Each row was made from one small tree. Brackets hold a mark, then the marks that hang from it, in alphabetical order. Every link used is in the known rows. Write each row's tree.
In the rows, zero is written as 128.
Known rows:
{reda {feso desa tugo {vuzib zaki}} mufi}: [136 147  64  93 117 195 135 144  62 144 103 159 171 153 140 138 137 144
 155 166 184  96 173 100 147 155  95 122 113 201 135 136 122 138  95 146
 167 149 185]
{nugired {peruke {reda {feso tugo vuzib}}}}: [119 112 166 130  96 150  98 104 127 116 156 154 133 127 101 163 172 118
 133 140 189 134 104 153 110 134 104  99 173 127 149  91 108  94  97 125
 146 139 118]
{reda {feso tugo vuzib} mufi}: [149 126  91  91 132 216 130 146  93 121 113 167 183 148 114 145 154 132
 148 165 188 106 176 102 146 114  87 113  94 188 160 114 119 110 102 155
 157 144 155]
{vuzib {feso desa} tugo zaki}: [130 178  87  92 118  72 177 175  65 159  87 120  60 102 135  81  93 145
 171  59 110 129 142 135 155 234 179 187 163  89  96 210 108 148  84 107
 153 133 171]
{reda {kezirad {dosi peruke {vuzib desa}}}}: [142 119 158 180 116 151 131 104 145  75 115 148 107  98 102 121  97 144
  82 130  90 201 125  92  84 119 121 155 134 135 161 142 102 120 156 110
 132 115 123]
{zaki {vuzib {desa fumu}}}: [149 144 116 128 103 134 123  81 155 160 142 102 132  90 165 173 136 122
  88 122 107 163 113 114 146 146 164 132 112  97 137 112 154 142 122 116
 109 113 137]
{feso {desa vuzib} tugo}: [169 136  98 123  92 136 111  87 112 124 163  77 149 132 201 160  92 156
 167 117 138 140 153 113 106 159 151  90 109 160 105 125 178 177 107 108
 126  91 158]
{vuzib {desa feso {fumu {reda kezirad}}} tugo zaki}: [126 167  44  83 130  27 166 175  75 153 109 120  70  91 146  69 125 101
 162 109  93 112 108 101 119 189 173 143 147  82 106 200 120 152 115 115
 106 123 132]
{reda feso {peruke nugired}}: [121 115 127 131 124 147 103 125 144  90 111 168 141 124  83 130 192 139
 134 162 157 110 139 172  94  93  87 135 106 150 127 119 128 124  81 135
 142 124 132]
{reda {kezirad dosi} mufi peruke}: [128 136 135 139 130 156 150 145 117  94  81 216 127 125  81 111 163 160
 120 173 147 133 103 104  51 107  44 180 139 135 182  99  73  80 152 130
 143 147 125]
{peruke {nugired {kezirad {reda {feso {desa fumu}}}}}}: [ 82 114 143 154 149 116 130 107 127  91 130  93 146 148 109 129 137 127
 144 135 144 127 156 140 138 125 143 123 129 164 130 117 169 136 125 115
 157 118  94]
{dosi {peruke {nugired kezirad} reda}}: [110 108 224 166 108 117 116  95 162 109 150 118 115 146  74 164 114 108
  81 115 119 146 130 124 119 131 139 105 156 138 111 126 143  91 109 115
 135 125 123]
{desa {feso {vuzib tugo zaki}} {fumu reda}}: [129 124  95  84 160 103 136 146 105 195 147  80 102 136 168 104 116  99
 168 118 100  98 133  97 162 121 157  77 109 110 100 118 175 167 150 119
 123 126 130]
{dosi {peruke nugired {reda {feso tugo}}} vuzib}: [116 107 220 145 111 185  84  98 182 100 164 119 118 155  52 158 101 126
  69 133 110 118 162 115 143  67 141 116 122 169 122 161 131 114  99 126
 125 117 148]
{nugired kezirad {peruke {reda mufi}}}: [ 77 103 178 152  99 117 101 102 131 113 144 151 118 151  90 174 166 113
 124 150 185 149  70 166 105 167  98 134 229 108 158  72  91  35 137 138
 148 129  83]
{kezirad dosi nugired}: [132 138 156 136 147 117 182 118 105 117 109 121 119  64 148  86 108 110
 120  47 108 186 146  87 172 137 145 152 103 111 163 162 113 148 145  98
 105 175 104]
{fumu {reda {feso vuzib} {kezirad nugired} mufi}}: [142 140 120 128 162 175 141 193 110 127 100 169 161 125  94 122 146 111
 106 163 128 105 133 120 139  75  79 105 111 123 158  91 111 112 153 155
 134 170 113]
{nugired {kezirad {dosi vuzib} {reda feso mufi peruke}}}: [ 96 121 150 171 137 130 134 129 120  75 120 159 135 151 118 121 124 154
 116 146 134 128 106 135 125 112 110 185 163 131 168 125  71 103 161 157
 137 123 105]
{fumu {reda {feso tugo vuzib} mufi peruke}}: [154 122 123 111 134 164 119 185 123 144 110 188 149 155 107 152 175 120
 120 177 143  63 117 132 119  80  83  89 122 123 135  83 112 118 120 162
 121 139 144]
{fumu {reda kezirad mufi peruke}}: [142 121 154 145 138 137 118 188 145 135 104 199 120 140  79 138 160 127
 100 176 107 110  92 137  86  92  63 128 140  88 144  80 113  91 148 140
 127 143 114]
{dosi peruke vuzib}: [138  87 198 180 106 174  83 107 194 137 160 130  80 143  96 160  63 124
  58 110  42 192 118 130 153 131 139 133 130 134 106 176 126 117 123 120
 126 110 145]
{peruke nugired {reda {feso {vuzib zaki}} kezirad}}: [106 148 176 130 142 180 132 118 128  71 119 121 168 109  33 150 171 144
 128 167 207  99 200 107  96  65 103 124 125 169 163 107 158  98 105 102
 180 147 130]
{tugo {feso {desa {fumu reda} vuzib}}}: [125 116  93 127 126 105 113 113 159 178 140 117 155 170 198 116 123 135
 150 122 110 133 147 182 146 146 145 132  80 127  85 124 167 184 112 159
 101 112 127]
{nugired {kezirad dosi} {peruke {reda {feso desa} mufi}}}: [ 69 121 161 150 100 109 116  86  96  95 126 163 138 151 114 137 166 127
 126 152 197 139  81 142  99 146  99 154 223 133 163  77  61  67 146 162
 132 130  92]
{vuzib tugo zaki}: [146 136 116 111 129 105 168 187  97 144 100 134  63  83 106 101 124 124
 153  79 136 158 134 126 142 213 144 186 164  95 124 203 115 104  86  95
 155 139 138]
{desa feso fumu}: [113  95 119 100 141 108  94  85 133 163 165  96 120 138 170  89 110 114
 163 110  89 160 142 120 149 123 132 104  73 121 109 115 187 158 136 117
 120 116 115]
{tugo {feso {vuzib {desa {fumu {reda kezirad}}}}}}: [136 117  93 138 127 138 145 133 157 154 117 139 145 144 153 148 151 119
 132 141 127 139 148 158 133 148 150 111  97 120 123 118 156 163 114 143
 128 122 129]
{reda {kezirad nugired} mufi peruke}: [127 145 117 122 135 160 157 169 119 105  93 192 124 116  79 116 159 136
 121 157 142 121  95 136  76 127  48 147 131 124 180 109  82  84 136 121
 146 174 120]
{desa {feso tugo} fumu {vuzib zaki}}: [152 122  55  57 139  91 102  76 110 156 175  35 150 121 219 107  91 127
 204 106 140 108 142 107 144 111 163  93  62 150  81 127 185 155 169  96
  95 105 142]
{peruke nugired reda}: [ 97 130 225 136 136 136 118 106 158 108 146 117 142 119  45 155 153 127
 124 124 162 125 192 109 126  87 125 134 120 131 144 124 187  96  91  94
 151 141 114]
{desa {feso {vuzib zaki}} fumu}: [119 110  96  97 145 129 119  93 116 182 153  76 118 128 174 120 107 114
 168 117 110 141 147 101 161 141 146  88  89 140 102 121 191 161 147  97
 144 127 142]
{fumu {reda {feso vuzib} kezirad}}: [158 116 137 156 143 169 114 168 136 111 113 153 146 117 101 142 147 126
 104 167 121 133 134 135 109  79  95  95 122 114 143  78 134 127 143 142
 143 128 117]
{tugo {feso desa vuzib}}: [130 122 109 154 110 154 136 112 140 175 135 129 139 159 173 158 126 140
 144 129 128 161 167 168 147 178 148 128 102 137 105 129 172 184  89 139
 152 124 156]

Write each row's tree:
[119 126 201 148 115 194  96 125 170 107 151 157 121 149  57 134  86 131
  52 138  91 135 131 118 136  83  98 141 131 150 146 163  85  93 123 150
 126 145 144]
{dosi {peruke {reda feso {kezirad nugired} mufi}} vuzib}
[105 115 153 171 127 111 132 143 129 102 133 152 125 153 117 149 128 136
 125 141 128 137  90 160 114 162 106 152 172 108 151 109 108  89 141 135
 156 126 101]
{nugired {kezirad {reda mufi peruke}}}
[154 133  70  61 159  85 125 132 141 158 114  61 150 125 187 109 105 125
 168  88 119  71 125 122 161 116 169  90  87 124  81 121 154 139 179 110
  81 110 134]
{desa {fumu reda} {vuzib {feso tugo} zaki}}
[114 109 161 183 118 104 128 131 139  91 141 133 114 139 128 154 126 139
 124 128 122 152  88 169 108 166 124 140 174  98 144 108 118 105 137 123
 155 113  99]
{nugired {kezirad {reda peruke}}}
[129 140  63 108 127 125 113 120 111 129 121 115 157 127 171  90 121 148
 159 127 134 129 148 142 130 149 117 138 102 164 103 155 132 163 100 154
 127 111 139]
{reda {feso {desa fumu {vuzib tugo zaki}}}}
[114 114 203 136 111 171  93 110 162 113 145 119 102 140  50 152  99 126
  72 125 121 112 157 116 154  95 147 134 137 169 109 186 122 104 104 106
 133 132 168]
{dosi {peruke nugired {reda {feso tugo}}} {vuzib zaki}}
[100 154 151 147 162 107 163 149  89  90 111 205 164 142 103  74 141 146
 129 139 142  85 129 109 136  70  89 193 104 152 162 149  73 137 134 149
 127 175 120]
{kezirad dosi {reda feso mufi {peruke nugired}}}
[140 121 136 135 150 159 109 187 125 119 101 195 156 137  83 111 151 123
 103 175 122 122 130 134 117  75  64 135 113 112 149  89 111  97 143 164
 128 149 109]
{fumu {reda feso kezirad mufi}}
[112 139  69 111 115  33 120 128 109 170 118 133  89 102 157 108 127 103
 139 124  74 125  98 121 133 176 155 122 121  89  83 172 147 153 131 100
  99 133 150]
{vuzib {desa feso {fumu {reda peruke}}} zaki}
[153 143 118 147 142 122 127 161 111 102 112 147 146 117 135  98 129 142
 120 151 115 124 129 121  95  79 108 132 126 114 134 103 111 150 148 163
 111 117 112]
{fumu {reda {feso {desa {vuzib tugo}}} {kezirad dosi}}}
[154 151 106 102 107 124 117  90 126 178 160 103 138 110 176 165 134 111
 103 139 110 126 114 102 154 111 165 118 101  92 131  96 157 150 136 129
  93 120 145]
{zaki {vuzib {desa {feso tugo} {fumu {reda mufi}}}}}
[142 124  67  90 158  93 106 138 160 153 115  97 158 125 174 110 138 130
 150 130 122  73  98 145 130  99 118 104  95 134  80 118 137 131 166 134
  83 115 123]
{desa {fumu {reda feso peruke}} {vuzib zaki}}
[112  98 197 179 111 136 122  86 154  89 130 114 105 132 116 152 103 135
  87 111 112 184 120 111 121 138 146 152 178 122 148 125 106  91 159 130
 126  99 110]
{nugired {kezirad {dosi {peruke reda} vuzib}}}
[121 119  80 121 120 105 120 105 147 176 131 113 148 158 198 113 119 142
 158 113 126 144 150 182 150 173 146 151  83 139  83 145 164 178 106 142
 114 118 141]
{tugo {feso {desa fumu {vuzib zaki}}}}
[122 116  88 127 122 113 116  98 156 170 141 114 156 166 199 115 120 142
 156 116 119 148 153 181 143 160 145 142  77 139  90 134 168 182 105 152
 111 111 132]
{tugo {feso {desa fumu vuzib}}}
[150 119  66  77 159 105 110 134 147 148 120  79 169 122 182 107 125 124
 157 117 135  82 123 126 148 101 135  94  85 146  89 119 150 137 166 128
  85 113 123]
{desa {fumu {reda {feso tugo}}} {vuzib zaki}}
[141 102 170 151 111 158 114 143 180 144 154 134  69 156 104 130  79 121
  82 100  65 162 124 150 154 143 161 156 135 122 108 198 102 130  94 149
 116 105 140]
{dosi peruke {vuzib {tugo feso}}}
[159 150 121 105 111 136 146 136 141 185 140 113 112 125 173 148 156 133
 111 122 136 111 107 154 141 133 161 150 133  78 131 101 129 161 101 151
 111 113 140]
{zaki {vuzib {tugo {feso {desa {fumu {reda peruke}}}}}}}
[113 113 173 181 109 139  96  92 187 118 151 116  88 136  74 167  79 109
  62 125  44 168 133 112 148 122 172 126 123 153  97 199 144 129 112 110
 113 107 141]
{dosi {peruke nugired} {vuzib desa}}
[152 137 109 133 126 116 131 189 129 140 103 171 115 117 113 145 169 119
 116 155 113  86 100 146 111 117 117 104 145  91 113 124 110 137 109 149
 120 126 141]
{fumu {reda {feso {vuzib desa tugo zaki}} peruke}}
[ 83 122 220 146 131 129 122  96 153  85 141  97 141 130  51 170 157 128
 127 134 178 126 177 121 115 100 135 131 154 132 151 102 175  78 110 103
 156 122  99]
{peruke {nugired kezirad} reda}
[122 140 181 144 110 122 135 117 141 111 144 134 127 135  74 148 124 106
  90 122 123 117 145 107 120 120 144 101 138 153 110 161 129 120  78 133
 130 131 142]
{dosi {peruke nugired {reda {feso {vuzib desa tugo}}}}}
[ 98 119 167 177 135 123 141 126 128  88 125 149 119 149 117 135 113 151
 113 134 121 138 101 125 126 128 120 183 173 120 167 126  84  99 169 138
 139 122 103]
{nugired {kezirad {dosi vuzib} {reda mufi peruke}}}
[120 166  39  74 139  49 176 201  88 154  74 153  91 103 127  68 147 101
 148 108 111  94 110 102 140 205 155 157 151 105 116 216  94 129  94 135
 104 133 130]
{vuzib {desa {fumu {reda feso mufi}}} tugo zaki}
[ 87  96 186 163  90 111  96  92 141 103 152 133 108 135 101 179 164 115
 123 137 179 164  69 174  96 170 115 121 232  98 151  68 102  52 133 125
 148 116  81]
{nugired kezirad {peruke reda}}
[177 144 146 107 101 166 128  91 133 149 144  95 125  95 156 178 125 138
 106  98 139 148 137 132 163 125 176 136 111  84 140  88 146 134 124 108
 128 117 160]
{zaki {vuzib {feso tugo}}}
[166 132 107 132  90 187 143 100  98 142 145  83 134 136 183 196 107 147
 157 131 150 135 169  83 117 183 157  49 135 177 128 109 186 193  94  93
 174 100 182]
{feso desa tugo vuzib}
[ 98 142 177 130 134 125 158 111 111 124 122 124  92  74 112 102 114 111
 107  63 135 158 114 102 178 124 144 167 160 111 167 173  73 118 155  90
 105 186 111]
{kezirad {dosi {vuzib zaki}} {nugired {peruke reda}}}
[151 140 113 144 140 182 169 132  95  57  95 141 147 103  99 104 139 143
 119 151 167 142 156  89  81  93 113 127 129 181 168 120  85 134 131 143
 158 123 129]
{reda {feso {vuzib tugo}} {kezirad {dosi {peruke nugired}}}}
[117 168  93 129 159 108 183 167  87 118 130 123 153  96 156  88 103 105
 132  83 113 106 125 132 195 148 145 110  97 134 148 185 108 182 123 117
 137 197 119]
{kezirad nugired {reda {feso {vuzib {desa fumu} zaki}}}}
[157 130  71  88 113 109 119 110 111 155 138  67 144 143 217 130 102 141
 168 115 132  91 134 102 124 157 157  67 111 161  90 121 174 189 130 107
 106  96 156]
{feso {desa {fumu reda} {vuzib zaki}} tugo}
[141 153  64  67 177  83 121 141 116 161 169  70 153 148 177  77 101 119
 189 138 107  76 121 103 124  56 130 110  80 117 103 104 155 138 185 161
  79 108  95]
{desa feso {fumu {reda kezirad mufi}} {vuzib tugo}}
[116 146  89 121 148 213 141 153 111  78  82 191 175 144  45 144 200 154
 136 228 201  70 144 128  60  64  40 132 118 197 172  81  98  87 122 147
 180 148 140]
{reda {feso vuzib} kezirad mufi {peruke nugired}}
[137 113 204 155  96 132  99 111 158 122 152 163 125 136  98 136 107 117
  73 111 100 156 123 134 122 134 111 114 132 127 112 144 114 109  89 142
 126 134 143]
{dosi {peruke {reda feso}}}
[149 137  55  74 170  84 152 171 144 154 109  82 142 128 174  82 130 126
 171 112 139  79 114 141 127 121 148 130 107 119  99 134 131 136 161 138
  89 112 104]
{desa {fumu {reda kezirad}} {vuzib {tugo feso} zaki}}
[119 116 158 188 127 114 151 112 111  78 130 130 136 138 148 131 101 130
 104 117 125 157 106 125 131 143 143 136 165 138 145 121  88 126 159 144
 142 121 109]
{nugired {kezirad {dosi peruke} {reda {feso vuzib}}}}
[ 77 102 183 161 101 130  98  76 132  76 139 139 119 135 101 150 159 131
 113 144 184 154  87 151 105 122 119 151 223 122 170  85  66  66 154 147
 129 110  86]
{nugired {kezirad {dosi vuzib}} {peruke {reda feso}}}
[117 118  83 127 119 140 145 116 133 191 115 118 133 159 187 137 130 136
 152 122 136 139 159 162 159 196 154 125 104 149  95 141 168 187  98 127
 149 129 162]
{tugo {feso {desa fumu} {vuzib zaki}}}
[150 124 166 154 151 123 147 165 128 113 108 144 117  93 113 110 126 112
  98 113  95 154 120 111 124  93 115 117 125  82 154 100 125 130 168 116
 111 153  94]
{fumu {reda {kezirad dosi nugired}}}
[142 146  98  97  98 102 141 126  77 147  98 116  92 111 156 119  94 149
 159  75 127 133 153 134 155 215 175 139 132 116  96 167 138 155 104  80
 152 132 193]
{vuzib {feso desa tugo} zaki}
[145 132 132 145 117 145 147 146 139  85 108 155 105  86 101 127 155 141
 118 132 129 149  91 155  59 137  82 120 138 105 168 106 105 118 128  97
 147 145 115]
{reda {kezirad nugired} peruke}
[142 148  57  63 161  46 122 142 117 182 160  63 117 127 193  86 111 118
 194 116 106  62  98 126 131  94 154 111 101  97  67 133 151 152 169 134
  75 109 124]
{desa feso {fumu {reda peruke}} {vuzib tugo zaki}}
[137 119 169 158 147 133 131 158 137 116 117 144 107  99 105 117 128 111
  93 123  97 150 101 122 127  84 116 118 144  86 157  99 109 123 174 118
 109 150  90]
{fumu {reda {kezirad {dosi vuzib} {nugired peruke}}}}
[138 146  49  63 157  67 126 109 107 169 167  42 126 114 199  79  88 125
 207  95 119 110 132 114 147 126 162 135  85 126  78 160 165 146 157 118
  97 108 124]
{desa feso fumu {vuzib tugo zaki}}
